Known rows, with every way that one mark hangs from another
gelab(feva(deta dizez nema selo)): [-12 -10  -5  -3 -10  17   6  -1   6  -7  -6   4 -14  -5   7   3 -19  -6
  -1   7   4  15   5  14  -7   1   3  15 -11   7  10   6   1  -4   0   7
   8   1 -17  13  -2 -11  13   9]
tofizor(dotufuz(feva)): [ -8 -14   1 -10  -3 -19  -4  14   0  21  16 -26  18  -2 -11   3  35  20
  18   3 -13   7   0 -13 -11   2 -28 -11  -1   9 -20 -29   5  -6  -1  -2
 -10  12  15   6 -15  -3 -32   0]
momi(dizez(feva(gelab))): [  3   1  -3  -1   7 -18  -4   6  -2   5 -11   5  -2  12  12  -4  21  -1
  -3  -3 -37  -2 -16 -13   2 -18 -16  -1  -9  11   7 -14   0  11   8   3
 -18  -7   7  11  -6  -9   1  -8]
nema(feva(deta dizez dotufuz futub selo) lapadi): [  4  -2   9  11 -13  25  -4 -17   1  -9  -6  18   0 -12 -21 -23 -25  -4
 -16   0  32  -7  26  15   8  -3  19   2   6  -8  -1  26   4  -4  -6  -4
  31 -12  -1  -7   4  -4   5 -15]
tofizor(dotufuz(feva(deta dizez futub gelab nema))): [ -4  -1   9  -5 -10   2 -12 -12  18  -5  14 -12  -4  -7   4  12 -42  -1
  -9  -4  43  10  -4  26  -9  17  10  -3 -12 -17   0  -3   2   5 -12 -11
   8  18 -19   2 -10 -15  13   6]
dizez(feva(dotufuz gelab nema selo) momi): [ -5   8  -5   2   4   2  -2  -5   5 -18   6  13 -20  10  21  17  -5 -14
   2  -4   8  -5 -13  13  19   1  16  10   2 -19  -8   4   9  -6   9   8
  -9  11 -12   1   2  12  22   5]
tofizor(dotufuz(feva(deta selo))): [-16 -23   3  -2 -14  -1   0   2   1  10  20 -17   9   3  -8  -4  16  17
  10  15   5  12  11   2  -9   3 -10 -12   0   1 -11 -22   6 -10   3  -4
   1   6   7  12 -15 -10 -16  -3]
futub(feva(dizez)): [  5   7 -10  -4  14 -18   3  14   0  10 -19  -5   9  -2   2  -6  26   1
   5 -14 -23  -5   2 -13  -2  -4  -7  -1  -6  16  -2  -8   3   3  -3   7
   1   5  16   3  -6  -5 -19 -17]
momi(dizez(feva(deta gelab nema(lapadi) selo))): [ -4  -6   6   5   1   9  -8 -13  13  -5   1  22 -16   3  21  -5 -18  -1
  -6  -6  -8  -7 -10   5   6 -18  12  11   0  -4   3  -8  -1   7   6  13
  -7 -21  -8   4  10  -9  26 -12]
dizez(feva): [ -4 -10  -4   3   3 -13  -2  22  -9  14 -13 -14   3  13  -4   2  32   8
   6   3 -27   4  -7 -22   4 -14 -10   1   1   9  -3 -17  -2  -6   2   7
 -14 -14  12   0   0   3 -15   1]
feva(deta dotufuz futub gelab nema(lapadi) selo): [ -3  10   1  -3   1  21  -6 -26   6 -13  17   9 -12  -4   0  12 -39  -5
  -9 -11  27  -8   6  15   0   2  30  12  16 -13 -10   8   2  -2  -3   4
  15 -12  -8 -12  14   2  29   1]
gelab(feva(deta dotufuz futub selo)): [-12 -14  -2   0 -16  22  12  -9 -10  -8  -4   3  -9   6  -5  -5 -15  -4
  -3  12  11  11  19  13  -5  -2   3   0   1  -1   4  13  -3 -14  -2  -6
  22 -12  -7   5  -4   6   8  11]
deta(feva(futub selo)): [-17   8  -2  -3   4  -2   5  11 -10  -7  12  -7  12   7   0  -7   7   3
   1  14 -21   2  10 -14  11   9   0  -3   9  -4  -4 -14  -7 -18   0   3
  -7 -27   7  -5   3   7   4   5]
feva(deta dotufuz(tofizor) gelab selo): [ 12   3  -3   8   9   9  17  -5  -1 -16  10   5 -10  -1  -7  -3   1  -2
  -1  12   3   1   2   7   2  -3   8  -3  -5  -6  13   1  10   3  -4  -3
   2  21  11   7 -12   1   7  -9]
selo(feva(gelab)): [  4   6 -15 -13   5 -15   1  -1  -9   7   0   7  -7  10  -1   1  25  -3
   4   0 -24  -3  -8 -19 -12  -5 -20  -2   9  11 -14 -21  -1   9   0   9
 -15  -4   6  11  -1  -5 -23   6]
nema(feva lapadi): [  6  -7   0   5   5 -17  -4  16  -6  23  -2  -7  17  -8 -20  -6  29  17
   2  -9 -22 -14   7 -27  -4 -13 -27   5  18  23 -16 -10   3  -2   6   9
  -3 -18  22  -8   9   4 -29  -6]
nema(feva(deta futub selo) lapadi): [ -8 -12  10  10 -10  11  -1  -2  -7  10   0   3  10  -5 -13 -14  -8  17
  -5   6  14  -8  24  -6   1  -2   5   0  16   6  -3   7  -1 -11   4   5
  10 -34   5 -10  16   0  -4  -6]
gelab(feva): [ -1 -13  -8  -5   0 -13  10  19 -11  19  -4 -15   4   3  -4   2  30  10
  10   1 -33  10  -1 -15 -11 -10 -31   4   4  25  -4 -11  -2  -4   5   4
  -7  -7   7   6  -1   6 -19   9]
nema(feva): [  2  -4  -4   1   4 -17  -1  20  -7  18  -7 -12  17  -5 -15  -4  32  17
   0   0 -19  -5   6 -26  -2  -3 -25   3   9  27  -7 -12   6  -5  10   6
  -9  -6  19   6  -2  -3 -27   1]
dotufuz(feva(deta dizez futub gelab nema) tofizor): [ 17   7  14   6   8  12   5  -1  14 -11   8  -7  -6 -19   6   7 -34   1
   1   6  27   0  -7  13   1  27  16  -6 -22 -21  21  14  -1   9 -10 -10
 -11  24 -18  -1  -6  -2  27  10]
momi(dizez(feva(dotufuz(tofizor) gelab nema(lapadi)))): [ 20  13   7   8  24  -4   1  -6  12 -14   1  22 -20 -14   7  -4   3  -1
  -3 -14 -12 -17 -22  -3  14 -19  -8   3  -9 -15  -5  -9   4   7  -5  13
 -10  14  12  -6   3  13   6 -13]
gelab(feva(dizez)): [  3  -8  -8  -5  -2  -6   7  11  -6  10 -12  -7   2   0  -7  -4  18  -4
   2   1 -27  12  -3  -3 -10  -8 -22   0  -6  19   4   0  -1   6  -3   1
   0   5   1   8  -5  -3 -12   3]
tofizor(dotufuz(feva(dizez))): [  0  -9   2  -6  -6 -15  -8   9   6  13  11 -17  17  -3 -13  -3  23   4
  11   1  -5   9  -1   1  -8   5 -20 -12  -7   1 -10 -14   6   3  -7  -6
  -3  23   9   9 -18  -7 -25  -9]
deta(feva): [-10   6 -12  -6  14 -16   1  24  -7  10   4  -9   7   5  -4  -4  30   9
  -5   7 -33   4  -3 -25   5  -8 -23   2   5  13  -8 -23 -11  -8  -2   6
 -12 -13  16  -5  -3   3 -20   2]

Rows
[ -3   3   1  -1  -8  18 -11 -17   5  -4 -14  19  -8  -1   2  -4 -21  -3
  -9  -6  27  -3  -2   1  -4  -3  19   3   5  -9  -6   7 -23   5  -5   1
  13 -15 -12 -13  16   1  -9   8] : selo(feva(deta dizez futub nema(lapadi)))
[ 17  -2  13  14  11  -9   8  18  -2   6  -1  -2  17  -6   2  -9  34   4
  25  11 -13   1 -12  -4   9  10  -8 -21 -19  -9  17  10  -9   9   9 -15
 -21  39   3   3  -6  16 -16   0] : dotufuz(feva(dizez(momi)) tofizor)
[ -2  -9  -2   6  -9 -10   4   9  -7  10 -18   2   7   6   9  -4  21  -4
   6   4 -17  12 -10   2  -4 -11 -18   1  -6  16  10  16 -12   8  11  -9
  -2  15  -1   2   1   7 -16   4] : gelab(feva(dizez(momi)))
[ 10  11  -1  -7   2  -7  -6  -3  -3   1   0  -8   8   4  -2   7  -9 -11
  -3  -3  -7   0  -3   3  -7   8   6  -3   0   1  10   8   2  16  -5 -13
  -1   2  -1  -1  -2  -8   8  -2] : feva(dizez futub gelab)
[  7   3  13  21  -2  16   6  -7  -2 -10 -23  13   2   6   0  -6  -4  -8
  -2  12  31   5  -2  18  12   1  22 -15 -15 -19  29  32 -22   8   3 -26
  17  32   5  -7  -5  16  -6   0] : feva(deta dizez(momi) dotufuz(tofizor) futub)
[  7  16 -12  -8  12 -13   9  -1   3  -5   2   4   0  -1  11  -6   2  -8
   6 -14 -19  -7   3   0  -4   5   1   2  -2   7  -1  -4  21   6  -6  11
  -3   5   4  10  -7 -15  10 -22] : futub(feva(dizez gelab selo))
[-12  -8   1  -5 -10   2  14   4 -18   3   4 -12  10   5   1  -2   5   3
  16   7 -20   8  13  -6  -8   6  -8  -3   8   8   1  -3   2 -15   6   2
  -3 -19  -1   6   7   9   0   9] : gelab(feva(futub selo))
[  7   2  -1  -9   2  13  -5  -5  17 -11  19   1  -9 -12   7   7 -28  -7
   2   4   9   5  -1  18  -4  21  18   5 -13 -10   6   4  15   9  -3   1
  -8  14 -24  18  -6 -19  33   3] : dotufuz(feva(deta dizez gelab nema selo))
[  2  16  -2 -13   3   6  -6 -12   3 -16  15  -2   3  -4  10  17 -32 -13
   3  -8   0  -1   0  13  -1  22  26   6   2 -11   6   8  16   3   0  -2
  -4   0 -16   5   4 -11  30   1] : feva(dizez futub gelab nema selo)
[ -6  -2  -2  -5  -8  11  12  -3 -14  -8   5  -3   0   1  -4  -3   1  -5
   8   3  -8   5  16   6  -1   3  -5  -3   6   2  -6   6   5 -15  -1  -2
  10 -11  -3   3  -2  11   3   8] : gelab(feva(dotufuz futub selo))
[  5   6   7 -12   9   5  -9   6   3   0   6 -18  14 -13   3  12  -9   2
  15  -6   3   1   0   1   1  26  10  -4  -8  -8   2   4   3   1  -3  -7
 -10   7 -12   2   0  -2  10  13] : dotufuz(feva(dizez futub nema))
[  3  -4   7   9  -6  -2  -3  -5   0  16  -4  -1   3  -6 -14  -6 -19   9
 -21  -5  20 -12   8  -7  -5  -8  -5   5  15  11  -1   6  -5   4   1   0
   6 -24   3 -15  13  -3   0  -4] : nema(feva(deta futub gelab) lapadi)
[ 10  16  -7 -12   8  -5  -4  -7  -7  -3   4  -8   1   3  -7  12  -3  -6
  -6  -9  -2  -3   2   1  -4   2   3  -3   9   2  -4   2   4   6  -2  -7
   5   1   8  -3  -3   2   2   2] : feva(dotufuz futub gelab)
[  8  -1   8   9 -10   3  -5 -10   7   6  -8   7  -1  -8 -15 -13 -29  -5
 -26  -7  24  -9   6   9  -5  -6   5   6   5   3   6  19  -4  12  -7  -3
  14 -16  -5 -11   8 -13   5 -10] : nema(feva(deta dizez futub gelab) lapadi)
[ -1  -2 -15  -6  -4  -5   2  -4  -4   5  -8  10 -14  11  -2  -1  11  -2
  -8   7  -1   2  -7 -11 -13 -11 -12  -1   5  11  -4 -14 -11  12  -1   1
  -3  -9   3   9  -3 -12 -17   8] : selo(feva(deta gelab))
[ -5 -18   2  -1 -15  -5  -8   3   9  12   4 -14   8   2 -12  -7   9   7
  -1  10  13  15   2  11  -8  -1  -8 -10 -13   0   2  -8  -3   6  -6 -11
   8  21   6   7 -18 -14 -21  -4] : tofizor(dotufuz(feva(deta dizez)))
[-11   0  -4   4  -1  -5  -1   4   1  -8   5   3 -11  14  26  19   0  -4
   9  -1  -7  -2 -17   1  14   3  11   9   3 -11  -3  -4   9  -5  14   9
 -22   0 -13   3  11   9  23   6] : dizez(feva(gelab nema selo) momi)
[ -7  19  -5  -7  10 -13   2   9  -6  -2   8  -8   1   5   0   3  -2   1
 -13   1 -15   0  -4 -13   3   4 -12   0   8   0   1 -14  -8  -3  -5  -2
 -10 -16   1  -9   2   2   7   6] : deta(feva(futub gelab))
[  6   8   8  21   2   7  15  -5  -8 -23   1  13 -11  13  11  -2  -1  -8
   8   8  11  -6  -9  10  24   4  16 -14  -5 -33  10  15   3 -10   1  -7
  -8  14  -4  -5   2  23  16  -3] : dizez(feva(dotufuz(tofizor) futub gelab selo) momi)
[ 16   4 -12  -6   0   5  -6 -10   8  -4  -9   7 -12   4  -9   0 -10 -16
 -20   0  10   7   2  17  -6 -11   8   3  -4   4  12  12   1  21  -8 -10
  17  18   1   5 -14 -14   6  -9] : feva(deta dizez dotufuz gelab)
[ -9  -2   3   0  -4  -2   6   4 -13   3   1  -9  20  -2  -8  -3   7  13
   6   4  -9  -7  23 -14   3  15  -3  -1   9   9  -4  -2  13 -17   8   2
  -3 -21   9   5   4   0  -8   1] : nema(feva(futub selo))
[ 11  14 -12 -12   8  -5 -12 -15   8  -1   5  23 -14  -9   1   1  -2 -13
  -1 -19  -2 -11 -16  -5  -6  -6  -3   6   9   0 -17  -7  -2  15  -8  13
  -3   0  -6  -5  10  -3  -7   0] : selo(feva(dizez gelab nema(lapadi)))
[-18  -7   1   7  -3  -3  -1  10  -3  -4  -2   1   0  12  24  16  15   3
  17   3  -9   1 -12  -7  15   3  12   6   2  -7  -2  -7  -2 -13  17  10
 -17  -5  -5  -1  12  13   6   9] : dizez(feva(nema selo) momi)
[  3 -10   5  14  -2  15  23   2 -10  -6 -15  -4 -11  -5  -9  -9  -1   7
  -2  13  15  10   5   5   0  -7  -8  -7 -10  -3  15  10 -13  -9  -6  -7
  15   9   4  -6  -7  16  -9  12] : gelab(feva(deta dotufuz(tofizor) futub))
[-14  -4  10 -11  -2  -9 -10   4   3   9  19 -28  16  -7   2  20   2  18
  14  -4  11   2   1  -5  -6  20  -5  -6   3  -6 -20 -23   2 -14  -1  -2
  -9   6   0  -2  -5   6 -13  14] : tofizor(dotufuz(feva(futub nema)))
[ -7  -9   0   4  -2  11  -2  -5   9  -4  10   7 -20   4   8   6 -19   1
  -6  -4   6  -6  -9   3   6 -13  15  15   9  -8  -6  -8   3  -4   0  21
  -6 -23 -12  -6  18  -4  26  -3] : dizez(feva(deta gelab nema(lapadi) selo))
[ 13  18  -8  -2  16   6  -4 -14  19  -8  -8  16 -23 -14   6   0 -27 -10
 -17 -33  28 -10  -5  12  -2 -13  14  13  -1  -2 -14   4   3  10 -16  15
  23   9  -2 -10   0  -7  12 -18] : futub(feva(deta dizez dotufuz gelab nema(lapadi)))
[ -4   6   6   5  -5  18 -12 -14   7 -13 -21   8  -4   5  11  14 -24 -12
  -8   1  40   6  -2  22  11   7  34   4  -6 -13  15  30 -21   5   8 -19
  23  18 -13 -10   1   7  13  14] : feva(deta dizez(momi) dotufuz futub nema)
[ -2   1  16  17 -13   1  -5  -6  -6   4  -3  16  21  -2  -3 -13  -2  -1
   4  -1   8 -13  13   2  13   4   9  -5  10  -3   0  27   0  -3   8  -7
   7  -8  -1 -10  18   8  -3 -11] : nema(feva(dizez(momi) futub selo) lapadi)
